What can hang from each mark:
sisug: pelu
runuz: fulo
pelu: bibod luvi sisug zotav
luvi: devu pelu
fulo: sisug
bibod: pelu
zotav: devu pelu
devu: zotav

Every row comes from one small tree of marks. The marks that hang from a mark follow it in brackets, in alphabetical order. Every link used is in the known rows. Which tree was each row made from?
Known rows:
zotav[devu pelu[sisug]]: [-0.10 -0.15  0.16 -0.01 -0.01  0.07  0.04 -0.20  0.55 -0.25 -0.29 -0.06
  0.11  0.08  0.19  0.03  0.52  0.10 -0.08 -0.10 -0.01]
luvi[devu]: [-0.04  0.05  0.18 -0.03  0.04  0.36  0.03 -0.16 -0.06 -0.09  0.03 -0.01
  0.07  0.24  0.02 -0.01  0.29  0.05 -0.02  0.00 -0.01]
luvi[pelu[zotav[devu]]]: [ 0.08 -0.22  0.23  0.06 -0.04  0.44  0.00 -0.16  0.35 -0.12 -0.22  0.13
  0.13  0.18  0.10  0.07  0.35  0.05 -0.09 -0.05 -0.11]
fulo[sisug[pelu]]: [ 0.04 -0.09  0.20  0.08  0.11  0.29 -0.02 -0.16 -0.12 -0.16  0.15  0.21
  0.00 -0.10  0.02  0.12  0.17  0.05 -0.13 -0.02  0.07]
zotav[pelu[bibod]]: [-0.06 -0.13  0.16 -0.03 -0.03  0.11  0.02 -0.27  0.36 -0.19 -0.08  0.20
  0.08  0.22  0.05  0.07  0.29  0.07 -0.08 -0.08 -0.02]
fulo[sisug[pelu[luvi zotav[devu]]]]: [ 0.11 -0.29  0.20  0.03  0.14  0.30  0.01 -0.19 -0.06 -0.16 -0.01  0.25
  0.20 -0.10  0.16  0.03  0.35  0.02 -0.11 -0.05  0.05]
runuz[fulo[sisug[pelu]]]: [ 0.04 -0.07  0.21  0.04  0.23  0.34 -0.01 -0.08 -0.27 -0.10  0.21  0.24
  0.08 -0.19 -0.07  0.17  0.21  0.22 -0.10  0.02  0.09]
zotav[devu pelu[bibod luvi]]: [-0.11 -0.21  0.12 -0.06  0.04  0.11  0.02 -0.30  0.51 -0.19 -0.15  0.19
  0.23  0.16  0.15 -0.04  0.50  0.02 -0.12 -0.17 -0.01]
devu[zotav]: [-0.01  0.03  0.07 -0.09  0.01  0.44  0.04 -0.14 -0.02 -0.12  0.08  0.01
  0.04  0.18 -0.12  0.00  0.24  0.10  0.09 -0.08  0.06]
zotav[devu pelu[bibod]]: [-0.12 -0.13  0.12 -0.02 -0.06  0.13  0.01 -0.29  0.55 -0.17 -0.23  0.16
  0.09  0.16  0.12  0.04  0.50  0.11 -0.14 -0.10 -0.07]
luvi[devu[zotav] pelu[bibod sisug]]: [-0.04 -0.09  0.01  0.09 -0.14  0.47  0.03 -0.23  0.23 -0.18 -0.03  0.07
  0.46  0.56 -0.11  0.04  0.41 -0.08 -0.09 -0.02 -0.04]
bibod[pelu]: [-0.12 -0.06  0.24 -0.03  0.01  0.32  0.02 -0.20  0.00 -0.22  0.04 -0.05
 -0.08  0.14  0.01  0.08  0.20  0.09  0.02 -0.04  0.02]
sisug[pelu]: [ 0.01 -0.06  0.15  0.04  0.08  0.43  0.01 -0.12 -0.02 -0.21  0.08  0.13
 -0.03 -0.01  0.04  0.09  0.18  0.10  0.04 -0.02  0.07]
pelu[bibod sisug]: [-0.12 -0.22  0.06  0.01  0.03  0.28  0.04 -0.29  0.19 -0.14 -0.18  0.10
  0.28  0.28  0.08  0.06  0.30  0.09 -0.02 -0.10 -0.01]
fulo[sisug[pelu[zotav]]]: [ 0.16 -0.22  0.24  0.05  0.07  0.31  0.01 -0.17 -0.21 -0.16  0.07  0.26
  0.06 -0.02  0.06  0.14  0.14  0.07 -0.06  0.05  0.04]
devu[zotav[pelu[bibod sisug]]]: [-0.07 -0.14  0.02 -0.05 -0.10  0.16  0.06 -0.27  0.37 -0.25 -0.10  0.08
  0.29  0.33 -0.03  0.05  0.38  0.06  0.02 -0.09  0.04]
zotav[devu]: [-0.09 -0.05  0.14 -0.01  0.06  0.35  0.02 -0.19  0.24 -0.09 -0.17  0.01
 -0.01  0.05  0.09  0.00  0.39  0.15 -0.05 -0.10 -0.02]
runuz[fulo]: [-0.04 -0.02  0.17 -0.09  0.20  0.39  0.02 -0.10 -0.11 -0.04  0.05  0.09
  0.07  0.00 -0.06  0.09  0.24  0.26  0.04 -0.04  0.04]
bibod[pelu[luvi[devu] sisug zotav]]: [-0.02 -0.24  0.24 -0.06  0.02  0.27  0.07 -0.22 -0.18 -0.28 -0.03 -0.11
  0.34  0.38  0.14  0.01  0.36 -0.05  0.09  0.01  0.04]
pelu[bibod sisug zotav]: [-0.01 -0.34  0.10 -0.03  0.00  0.29  0.06 -0.29  0.08 -0.13 -0.25  0.15
  0.35  0.35  0.11  0.09  0.28  0.11  0.05 -0.04 -0.04]
zotav[devu pelu[bibod sisug]]: [-0.16 -0.21  0.09  0.01 -0.05  0.07  0.04 -0.31  0.62 -0.22 -0.34  0.08
  0.25  0.20  0.18  0.05  0.55  0.11 -0.14 -0.11 -0.05]
luvi[devu pelu[bibod sisug zotav]]: [ 0.05 -0.30  0.16  0.09 -0.12  0.40  0.03 -0.26  0.20 -0.16 -0.19  0.16
  0.49  0.55  0.07  0.09  0.32 -0.05 -0.09  0.03 -0.11]

Write each row's tree:
[-0.09 -0.22  0.16 -0.04  0.08  0.04  0.05 -0.21  0.50 -0.27 -0.22 -0.02
  0.26  0.08  0.21 -0.05  0.52  0.00 -0.05 -0.16  0.04]
zotav[devu pelu[luvi sisug]]
[ 0.02 -0.42  0.10 -0.06  0.08  0.27  0.06 -0.30  0.02 -0.15 -0.18  0.19
  0.50  0.34  0.15  0.01  0.27  0.02  0.07 -0.10  0.01]
pelu[bibod luvi sisug zotav]
[ 0.02 -0.32  0.11 -0.06  0.04  0.29  0.07 -0.29 -0.06 -0.14 -0.14  0.13
  0.55  0.48  0.15 -0.02  0.38 -0.03  0.03 -0.04 -0.02]
pelu[bibod luvi[devu] sisug zotav]
[ 0.03 -0.05  0.12 -0.14  0.03  0.21  0.05 -0.15  0.16 -0.25  0.13  0.07
  0.15  0.14 -0.06 -0.05  0.31 -0.03  0.09 -0.12  0.12]
devu[zotav[pelu[luvi]]]
[ 0.05 -0.14  0.19 -0.01  0.32  0.33 -0.01 -0.09 -0.30 -0.13  0.29  0.29
  0.22 -0.20 -0.04  0.09  0.22  0.13 -0.07 -0.04  0.14]
runuz[fulo[sisug[pelu[luvi]]]]
[ 0.08 -0.24  0.13 -0.02  0.05  0.44  0.03 -0.23 -0.20 -0.19  0.07  0.29
  0.38  0.33  0.10  0.03  0.30 -0.02  0.03  0.02  0.02]
sisug[pelu[bibod luvi[devu] zotav]]
[ 0.00 -0.25  0.15 -0.02  0.01  0.31  0.06 -0.20  0.21 -0.13 -0.36 -0.03
  0.22  0.15  0.19  0.04  0.45  0.16  0.03 -0.06 -0.04]
pelu[sisug zotav[devu]]
[ 0.08 -0.26  0.16 -0.02  0.12  0.43  0.03 -0.14  0.04 -0.21 -0.08  0.18
  0.17 -0.01  0.19  0.01  0.38  0.06  0.06 -0.06  0.05]
sisug[pelu[luvi zotav[devu]]]
[-0.01 -0.04 -0.02 -0.02  0.03  0.52  0.03 -0.21 -0.15 -0.21  0.23  0.20
  0.35  0.33 -0.07 -0.03  0.36 -0.05  0.04 -0.03  0.10]
sisug[pelu[bibod luvi[devu[zotav]]]]
[-0.08 -0.20  0.12 -0.04  0.01  0.06  0.05 -0.29  0.27 -0.25 -0.07  0.09
  0.46  0.41  0.14 -0.03  0.46 -0.09 -0.07 -0.08  0.02]
zotav[pelu[bibod luvi[devu] sisug]]
[-0.11 -0.03  0.09 -0.07  0.00  0.36  0.07 -0.20 -0.16 -0.31  0.14 -0.21
  0.32  0.39 -0.04 -0.05  0.43 -0.07  0.09 -0.05  0.11]
bibod[pelu[luvi[devu[zotav]] sisug]]
[-0.01 -0.09  0.19  0.11 -0.04  0.38  0.01 -0.15  0.21 -0.19 -0.06 -0.01
  0.29  0.36  0.04  0.05  0.32 -0.07 -0.10  0.00 -0.04]
luvi[devu pelu[sisug]]
[-0.09 -0.22  0.13 -0.01 -0.03  0.06  0.04 -0.29  0.40 -0.24 -0.19  0.12
  0.24  0.27  0.11  0.08  0.33  0.05 -0.05 -0.08  0.00]
zotav[pelu[bibod sisug]]
[ 0.00 -0.15  0.12  0.07  0.12  0.28 -0.01 -0.27 -0.19 -0.15  0.22  0.33
  0.34  0.18  0.04  0.02  0.30 -0.09 -0.20 -0.02  0.05]
fulo[sisug[pelu[bibod luvi[devu]]]]
[ 0.02 -0.33  0.09 -0.01  0.07  0.43  0.02 -0.25  0.11 -0.19 -0.11  0.31
  0.30  0.13  0.18  0.03  0.40  0.07  0.00 -0.08  0.00]
sisug[pelu[bibod luvi zotav[devu]]]
[-0.06 -0.24  0.01 -0.09 -0.01  0.14  0.06 -0.28  0.32 -0.28 -0.02  0.12
  0.43  0.34  0.00 -0.02  0.39 -0.04  0.05 -0.15  0.09]
devu[zotav[pelu[bibod luvi sisug]]]
[ 0.02 -0.05  0.16  0.00  0.13  0.42  0.02 -0.11 -0.18 -0.22  0.19  0.12
  0.17  0.14  0.08 -0.02  0.29 -0.04  0.01 -0.03  0.10]
sisug[pelu[luvi[devu]]]
[-0.02 -0.18  0.12  0.11  0.07  0.28 -0.02 -0.26 -0.03 -0.14  0.10  0.34
  0.13  0.04  0.02  0.13  0.18  0.05 -0.19 -0.02  0.02]
fulo[sisug[pelu[bibod]]]
[-0.02 -0.06  0.09 -0.06 -0.06  0.17  0.07 -0.16  0.29 -0.28 -0.05 -0.06
  0.16  0.20 -0.03  0.03  0.36  0.05  0.07 -0.07  0.09]
devu[zotav[pelu[sisug]]]
[-0.07 -0.05  0.03 -0.04 -0.14  0.18  0.07 -0.26  0.28 -0.24 -0.06  0.01
  0.35  0.47 -0.03  0.01  0.50  0.01 -0.02 -0.02  0.02]
luvi[devu[zotav[pelu[bibod sisug]]]]
[-0.10 -0.25  0.19 -0.01 -0.05  0.29  0.06 -0.24  0.19 -0.25 -0.30 -0.14
  0.14  0.18  0.18  0.09  0.45  0.15  0.03 -0.03 -0.03]
bibod[pelu[sisug zotav[devu]]]
[-0.05 -0.42  0.07 -0.04  0.06  0.28  0.06 -0.32  0.24 -0.14 -0.33  0.15
  0.48  0.28  0.22 -0.02  0.49  0.07  0.00 -0.14 -0.03]
pelu[bibod luvi sisug zotav[devu]]
[-0.07 -0.17  0.12  0.13 -0.08  0.38  0.01 -0.25  0.29 -0.17 -0.12  0.11
  0.43  0.50  0.04  0.06  0.36 -0.07 -0.16 -0.03 -0.09]
luvi[devu pelu[bibod sisug]]
[ 0.15 -0.18  0.25  0.00  0.18  0.36  0.00 -0.09 -0.35 -0.09  0.13  0.29
  0.14 -0.12 -0.03  0.20  0.18  0.25 -0.04  0.08  0.07]
runuz[fulo[sisug[pelu[zotav]]]]
[ 0.01  0.12  0.15 -0.08 -0.10  0.25  0.05 -0.14  0.11 -0.21  0.10 -0.03
  0.06  0.30 -0.08 -0.01  0.40  0.01  0.01  0.02  0.05]
luvi[devu[zotav[pelu]]]
